(in the rows, 128 means zero)
Known rows, with every way that one mark hangs from another:
kiter(bifepu vovak(retug(tofur))): [144  94 125 126 137  87 134 133 141 143  96 118 125  92 215 107 114 114
 108 126 125 166 112 127  84 110 122]
tofur(neni(pime(bago) tifu(fumukur)) retug): [111 177 123 125 184 143 154 109  93 125  76 147 116 136 137 107 105 109
  92 123 144 155 157 106 163 110  87]
tofur(neni(tifu)): [124 158 142  99 153 149 159 111 115 121 115 143 121 141 151 119 116 111
 146 107 135 148 136 136 151 108 103]
kiter(bifepu vovak(retug(tifu(fumukur) tofur))): [139 103 110 126 153  91 155 121 123 155  95 100 113  92 215 100 124 120
 117 124 127 157 111 125  97  97 134]
retug(tifu tofur): [127 113 104 133 149 129 156 121 128 149 147 115 108 114 147  88 149 142
 121 102 125 111 100 147 150 128 132]
natug(pime(bago(tofur(neni)))): [ 91 136 111 145 172 136 121 116 135 149 110 137 130 137 150  89 132 135
  99 168 138 108 163 137 142 130 112]
vovak(kiter(bifepu(fimef)) retug): [ 92 158 154 153 127  99 144 136 161 123 109  76 111 108 157 126  61 111
 110 145 132 158 151 134  93  99 134]
vovak(kiter retug(tifu tofur(neni(pime)))): [ 51 158 140 167 169 112 176 110 144 152 111 113 108 131 141  84  95 129
 101 122 132 127 138 141 161  91 109]
bifepu(fimef kiter(vovak)): [122 179 126 129 115 113 126 155 147 120 102  55  89 102 158 109  86 107
 136 129 135 193 127  93 106 128 108]
tifu(neni retug(tofur vovak)): [120 136 122 165 169 114 178 104  81 140 118 129 124 122 113  99 155 124
 101 105 131 109  81 119  95 109 150]
retug(tifu(fumukur) tofur(neni(pime)) vovak): [102 145  95 148 213 143 183 110  97 145  95  74  93 175 120  91 174 138
 109 112 137 120  87 128 166 102 107]
tofur(retug): [140 158 114 126 125 102 126 122 123 133 118 139 134 121 108 137 113 130
 103 123 132 144 127 115 122 132 131]
bifepu(fimef kiter): [109 186 132 128 118 122 127 158 148 113 117  58  92 116 136 113  87 112
 125 135 137 173 131 114 114 136 122]
tofur(neni(tifu(fumukur retug))): [140 161 129 109 169 130 172 102  87 130  93 146 119 138 149 121 119 112
 139 115 142 142 126 121 147  97 134]
retug(tifu tofur(neni(pime)) vovak): [ 95 149 104 135 200 140 177 116 119 142 114  81  97 163 128  85 157 136
 101 106 131 123  96 137 151 104  90]
kiter(vovak): [145 120 122 131 124 117 127 124 124 136 108 124 124 111 156 122 127 122
 141 121 125 153 123 101 116 119 112]
bifepu(fimef kiter(vovak(retug))): [111 171 132 113 115  88 135 148 145 127  99  57  93  98 156 110  67 111
 121 143 133 193 140  92  99 115 117]
tifu(fumukur): [138 123 116 145 146 132 137 121  99 131 104 119 123 143 118 136 150 129
 139 136 136 124 120 118 147 125 150]
tofur(neni): [107 160 134 110 152 148 139 114 129 118 105 146 132 152 124 127 140 117
 134 126 134 139 127 130 136 124 110]
kiter(bifepu vovak): [149 124 124 135 130 121 122 137 140 131  99 111 122  99 212 121 124 105
 134 119 128 170 117 120  82 115 110]
retug(tifu(neni) tofur): [ 94 123 116 148 154 146 173 106 103 144 150 131 112 110 145  78 162 134
 127  85 127 110  97 146 142 122 132]
bago(pime tofur(neni(tifu) retug)): [105 144 128  92 155 122 136 108 112 150 126 165 136 137 162 118  82 132
 102 142 145 155 146 129 150 134 107]
neni(tifu(fumukur retug) tofur): [171 107 128 143 154 112 171 126  75 169 120 149 111 125 196 105  73 113
 129 119 137 146  98  95 160 102 159]
vovak(kiter(bifepu) retug(tifu tofur)): [ 89 142 135 173 152 107 169 121 156 157 121  88 109  99 175  92  95 121
 110 122 129 127 128 158 121  96 134]
retug(tifu(fumukur) tofur): [136 109  95 145 163 130 163 115 105 152 127 107 104 125 139  94 166 144
 129 108 131 108  92 138 166 126 149]
neni(tifu): [150 125 137 115 130 128 153 125 110 132 139 126 114 114 162 117  96 120
 143 105 129 139 140 134 147 107 119]
tifu(neni(pime) retug(vovak)): [ 75 156 133 165 170 110 170 112  76 132 109 128 119 130 127 105 122 120
  83 117 133 124 118 104  94  86 125]
tifu(fumukur neni retug(tofur vovak)): [131 130 109 181 187 117 187  96  52 143  93 119 119 138 103 107 177 126
 113 113 140 107  72 109 114 107 172]
bago(tofur(retug(tifu))): [129 144 110 140 138 119 139 108 129 170 131 132 131 117 137 118  98 129
 102 137 137 129 113 116 137 129 140]
neni(pime tifu tofur(retug(vovak))): [126 129 131 150 158 107 155 148  99 157 123 125 102 148 188  98  41 117
  83 107 134 178 115  92 163  99  88]

Rows:
[124 175 134 175 150 137 147 137 148 121 107  33 100 139 121 133 107 110
 129 131 134 147 119 125  95 107 114]	retug(vovak(kiter(bifepu(fimef))))
[ 90 145 122 100 154 121 120 110 124 146 119 167 145 146 140 125 102 138
  92 157 144 149 138 125 138 148 114]	bago(pime tofur(neni retug))
[119 189 111 175 174 144 180 117 120 140 104   4  81 139 122 122 126 119
 143 127 138 134 118 120 116  86 132]	retug(tifu(fumukur) vovak(kiter(bifepu(fimef))))
[131 127 139 135 171 189 142 103 131 146 110 136 131 116 145  97 115 101
 119 154 134 110 144 122 146 137 103]	pime(bago(tofur(neni(tifu))))
[ 80 122 132 123 155 113 184  96  83 162 126 131 123 125 142 105 107 131
 119 136 129 124 133 111 136  90 157]	vovak(retug(tifu(fumukur neni(tofur))))
[114 113 131 138 178 154 147 128 123 124 110 147 112 133 167  77 131 116
 101 107 132 132 121 140 168 131  84]	retug(tofur(neni(pime(bago) tifu)))
[128 201  99 169 164 117 172 101 106 156 102  61 105 138  77 133 123 131
 123 123 138 130 122 105 136  98 135]	tofur(retug(tifu(fumukur) vovak(kiter)))
[ 81 118 117 114 179 100 173 107 107 148 105 129 114 141 145  93 127 142
  92 133 132 126 126 133 159  98 131]	vovak(retug(tifu(fumukur) tofur(neni(pime))))
[ 83 129 138 148 160 148 126 121 136 143 106 157 133 157 161 109 106 115
 101 145 142 140 116 124 153 129 104]	bago(tofur(neni(pime)))
[112 172 145 178 126 138 129 146 163 114 114  72 104 114 160 124  90 103
 132 124 136 158 130 135 105 119 122]	vovak(kiter(bifepu(fimef)))
[ 89 160  97 136 176 125 134 106 130 160 113 131 125 126 144  85 124 140
  89 160 139 111 167 133 143 122 115]	natug(pime(bago(tofur(neni retug(tifu)))))
[169 129 120 125 150 104 170 114  77 144 113 130 112 111 159 120 102 120
 134 115 137 130 128 117 143  93 157]	neni(tifu(fumukur retug))
[136 193 119 173 147 113 143 123 136 138  99  76 119 133 104 140 108 115
 108 123 137 149 120 117 101 113 119]	tofur(retug(vovak(kiter(bifepu))))
[106 164 134 138 129 100 141 133 137 153  92  92 115 105 160 105  95 111
 131 140 130 165 140 104 114 110 114]	bifepu(kiter(vovak(retug)))
[136 136 115 139 182 140 156 118 126 128 104  98 118 170 101 112 168 128
 119 116 132 127  81 135 136 130 108]	retug(tofur(neni) vovak)
[139 120 128 123 159 140 154 122 122 126 121 147 118 138 156  98 139 121
 130  95 133 138 100 149 162 130 111]	retug(tofur(neni(tifu)))
[ 82 195 105 125 191 148 155 100 103 135  79 132 115 137 118 104 129 121
  84 133 141 137 152 105 154 112  95]	tofur(neni(pime(bago)) retug(tifu(fumukur)))
[102 119 108 154 160 124 116 124 135 154 121 128 128 125 152  89 127 139
  96 168 135 103 164 136 140 132 121]	natug(pime(bago(tofur)))
[139 135 109 152 167 164 139  99 118 164 109 117 128 104 117 104 125 119
  99 163 135 100 137 105 140 142 133]	pime(bago(tofur(retug(tifu(fumukur)))))
[116 229 125 143 163 129 152 117 141 114  80  76 114 155  98 141 105 106
 110 124 144 175 117 113 101 112 103]	tofur(neni retug(vovak(kiter(bifepu(fimef)))))
[ 91 131 102 142 190 142 167 115 104 140 105 125 101 152 152  83 163 136
 112 107 138 124 100 137 180 117 116]	retug(tifu(fumukur) tofur(neni(pime)))
[101 128 123 166 172 144 123 128 128 145 103 114 121 130 129 100 102 119
  63 159 133 121 143 103 133 129  90]	neni(pime(bago(tofur(retug(vovak)))))
[ 82 172 142 143 136 103 165 125 157 136 123  59  99  96 165 113  61 117
 114 138 130 149 156 137  98  85 134]	vovak(kiter(bifepu(fimef)) retug(tifu))
[142 128 122 150 153 159 121 110 135 154 112 132 139 103 118 109 114 114
  92 164 132 108 139 108 127 153 122]	pime(bago(tofur(retug)))
[134 124 122 162 171 109 162 142  77 161 103 120  98 161 180 103  58 118
  92 113 141 175 108  83 178  97 106]	neni(pime tifu(fumukur) tofur(retug(vovak)))
[ 98 104 139 107 160  93 159 122 120 135 112 152 122 135 161  96  96 130
  90 123 130 142 133 140 151 104 111]	vovak(retug(tofur(neni(pime tifu))))
[110 163 128 125 191 122 175 113  83 129  81 125 107 159 153 111 109 114
 109 118 143 148 131 113 152  81 106]	tofur(neni(pime tifu(fumukur retug(vovak))))
[103 181 114 175 193 158 190 103 135 150 112  60  95 157 104  92 155 126
 135 103 133 115  92 141 154 104 103]	retug(tifu tofur(neni) vovak(kiter))
[130 154 134 110 164 152 165 107  98 122  98 137 118 151 144 123 128 111
 153 113 141 146 131 129 162 106 117]	tofur(neni(tifu(fumukur)))
[130 105 128 145 173 121 154 134 104 139 117 142 103  89 191  67  87 116
  72 116 128 118 145 124 149 108 100]	neni(pime(bago) tifu(retug(tofur)))
[ 57 114 153 180 160 174 142 127  97 138 125 162 124 128 168  77 110 107
  96 125 129 131 127 100 138 128  96]	tifu(neni(pime(bago) tofur))
[117 215 103 104 175 128 172  92 114 139 100  97 119 153  85 130 133 127
 111 118 136 144 122 113 123 102 108]	tofur(neni retug(tifu vovak))
